Known rows, with every step that occurs:
K-F-T-A-B: [ 2.766 -0.820 -0.267 -0.583  1.248  0.560  1.614  0.960  0.975  1.002
 -1.389  2.706  0.171  0.237  0.720 -3.296  2.913  1.015 -1.240 -2.064
  0.496]
T-F-K-B: [-4.440 -1.363  1.489  0.573 -0.245  0.310 -0.470  0.257 -0.035 -2.974
 -0.392  1.101  1.790  1.595  0.505 -2.043 -0.823 -0.311  1.043 -3.652
  0.684]
S-A-B: [-0.640  1.043 -0.754 -0.490 -0.613 -2.620 -0.215 -0.431 -2.984  1.577
 -0.083 -0.040 -0.848 -1.235  0.291  1.552  1.401 -1.147 -0.205 -1.015
  0.428]
K-S: [-1.638 -0.209  1.236  0.415  0.798  1.841  2.982 -1.819 -3.411 -0.117
  0.093  0.558  0.182 -0.075  2.184  1.552 -1.980  1.039 -0.705 -0.662
  0.587]
F-K-S: [-1.627 -2.154  3.238  0.215 -1.442  1.798  0.071 -4.085  0.285 -0.526
 -0.312  0.335  1.585 -0.771  0.229  1.666 -3.389  0.645 -0.634 -3.101
  0.097]
B-A-S-D: [ 1.035  0.705 -3.981 -0.414  0.599 -1.525 -0.506  2.224  1.137  0.342
  0.592 -1.306 -2.005 -0.424 -1.236  1.595 -1.767  0.081 -0.617  3.763
 -0.454]
T-A: [-0.740 -0.900 -1.001 -0.233 -0.547  0.311 -0.257  2.027 -5.387 -0.460
 -1.183  5.555 -1.554 -0.348  3.925 -0.514 -0.451 -0.280  1.470 -0.303
 -0.324]
B-A-S-K-F-T: [ 3.371  0.201 -2.090 -0.435  0.725  0.144 -0.195  0.684  4.149  1.287
  0.398 -0.612 -0.910 -0.423 -2.495 -0.852  0.956  0.338 -1.884  3.903
 -1.110]
T-F-K-S-A-B: [-3.841 -0.927  0.384  0.473 -1.303  1.048 -0.405 -0.969 -0.535 -3.175
 -0.473 -1.101  2.878  0.132 -0.549  2.086 -0.499  0.214  0.819 -3.393
  0.805]
D-S-K-F-T-A-B: [ 3.195  1.953  1.491  0.310 -0.474  0.374 -0.398  0.667  2.025  0.790
 -0.219 -2.899  2.145  0.484 -1.297  0.689  4.750 -0.524 -0.530  1.849
 -0.314]
B-A: [-0.965 -0.477 -1.850 -1.210  1.094 -1.741 -0.417  0.556 -1.409  0.255
 -0.713  1.980 -1.735 -0.886  2.316  1.406 -1.176  0.081 -1.950  2.038
 -0.151]
A-B: [-2.941  0.814  0.398 -0.056 -0.344 -2.587  0.462  0.107 -2.157  2.534
  0.449  1.261  0.361  1.483 -0.501 -1.258  0.241 -2.124 -4.047  1.877
  0.460]
F-T: [-2.745 -0.942  3.462 -0.098 -1.062 -1.160  1.599  0.675 -0.321  0.142
 -1.342  4.093 -0.397 -0.582  0.405 -2.227  1.272  2.067 -3.053 -0.316
 -1.357]
F-K-B-A: [ 0.059 -2.001  0.655 -1.107  0.435 -0.741 -2.417 -3.423  2.450  0.096
 -0.365 -0.371 -0.608 -0.663  0.065 -0.947 -1.751  0.489  1.280 -4.324
  0.666]
K-B-A-S: [ 1.422  0.769 -2.911 -1.083  2.435 -0.037 -0.245  0.187 -0.359  0.943
  1.380 -1.633 -2.591  0.363 -0.625 -3.062 -0.581  0.174  0.914 -0.828
  1.183]
S-A: [-0.258  0.108  0.365 -0.235 -0.565 -1.276  0.804 -0.022 -4.019  0.108
 -0.335  1.775 -1.431 -2.004  2.258  1.907  0.332 -0.312  1.088 -1.381
  0.046]
F-K: [-2.567 -2.022  3.848  0.208 -2.115 -0.656 -1.216 -2.308  0.312  0.081
 -0.355  2.594  0.897 -0.385  0.183 -0.228 -2.573 -1.201 -2.333 -1.414
 -0.669]
D-S-K-F-T: [ 2.525  1.670  3.581  0.790  0.017  0.841  1.007  0.085  2.378  0.587
  0.036 -3.023  2.352  0.335 -0.499  0.977  3.640 -0.359 -1.749  2.095
 -0.450]
T-F-K-B-A-S-D: [-2.156 -0.774 -1.892  0.371  0.038  0.063 -1.580  1.186  2.800 -3.157
  0.171 -2.043  1.113  1.254 -1.620 -0.547 -1.162  0.572  2.852 -2.219
  0.608]

Rows:
[ 1.138  0.786 -2.579 -0.234 -0.192 -0.526 -1.242  0.894  1.362  1.321
  0.959 -0.347 -1.429 -0.221 -1.531  0.528 -0.740 -1.115 -1.777  5.303
 -1.146]  B-A-S-K
[ 0.561  2.171  1.737 -0.123 -0.911 -0.032 -0.028  1.168 -4.256 -1.217
  0.496 -2.992  0.118 -2.003  1.134  3.466  1.772 -0.840 -0.174 -0.156
  0.338]  D-S-A
[-4.981 -1.877  1.754  0.992 -0.984  2.045  0.542 -0.289 -0.885 -3.568
 -0.638  0.904  2.809  0.819  0.906  0.953 -2.026  0.297 -0.073 -2.274
  0.321]  T-F-K-S
[ 1.868  2.440  0.720 -0.165  0.690 -0.367 -1.111 -0.677  0.915  0.296
  0.653 -4.571  0.413  0.334  0.015  1.959  2.490 -0.485  1.096  1.572
  0.332]  D-S-K-B-A
[ 1.318  0.462 -0.852 -0.366  1.584 -1.820 -0.676 -2.342  2.251  1.897
 -0.281 -0.101 -1.029  0.936  0.894  0.447  1.402 -0.055  2.773  1.015
  0.065]  S-K-B-A
[ 4.151 -0.846 -1.160  0.252  1.007  1.103  2.072  2.183  2.419  0.017
 -0.815  1.321 -0.279 -0.084 -0.478 -2.712  1.598  1.771  1.169 -1.095
 -0.053]  K-F-T-A-S-D
[ 0.478  0.012 -2.054  0.215 -1.203  1.637 -0.512  3.361 -4.511 -0.243
  0.680  3.759 -1.988 -0.185  0.913 -2.507 -0.967 -1.261  0.526  1.393
 -0.412]  T-A-S
[-0.619  0.058 -0.208  0.617  0.615  0.310  3.184 -1.532 -1.098 -0.550
 -0.544 -1.060  0.578  0.185  1.643  4.286 -2.223  2.256  2.108 -0.380
  0.763]  K-S-D
[ 3.300  0.600 -3.126 -0.119  1.272  0.044 -0.278  0.808  2.719  1.741
  1.025 -1.181 -0.897  0.165 -1.274 -0.101 -0.335 -1.350 -1.656  4.811
 -0.509]  B-A-S-K-F
[ 0.890 -1.491  0.079 -0.904 -0.062 -0.068 -2.634 -2.554  2.534  0.196
  0.837 -1.349 -0.781 -0.503 -1.931 -2.248 -2.131  0.113  0.739 -3.087
  0.429]  F-K-B-A-S
[-3.867 -1.465  0.981  0.645 -1.263  1.984  0.149 -0.686 -1.143 -4.129
 -0.809 -0.155  2.468 -0.363  0.879  2.398 -1.250  0.766  1.901 -3.693
  0.444]  T-F-K-S-A
[-0.041  1.365  0.845  1.489 -1.475  0.291  0.271  0.966  0.303  2.437
  1.975  0.509 -0.230  1.394 -2.431 -1.741 -0.450 -2.758 -2.094  5.260
 -1.480]  A-S-K
[ 1.474 -0.366  0.032 -0.126 -1.170  0.764 -0.488  1.100  1.105  0.071
 -0.638  2.745 -1.420 -0.319 -1.797 -3.871  2.884  2.531  2.226 -0.908
 -1.410]  F-T-A-S-K-B
[ 2.231  0.756 -3.924 -0.772  2.580 -1.314 -0.097  0.279  1.295  0.545
  1.034 -2.909 -2.523  0.466 -0.921 -1.327 -0.576  0.909  3.017 -0.841
  1.130]  K-B-A-S-D
[ 2.389  2.120  2.843  1.009  0.351  0.675  0.871  0.276  0.733  0.975
  0.725 -3.552  2.262  0.982  0.564  1.721  2.296 -1.979 -1.385  2.898
 -0.040]  D-S-K-F
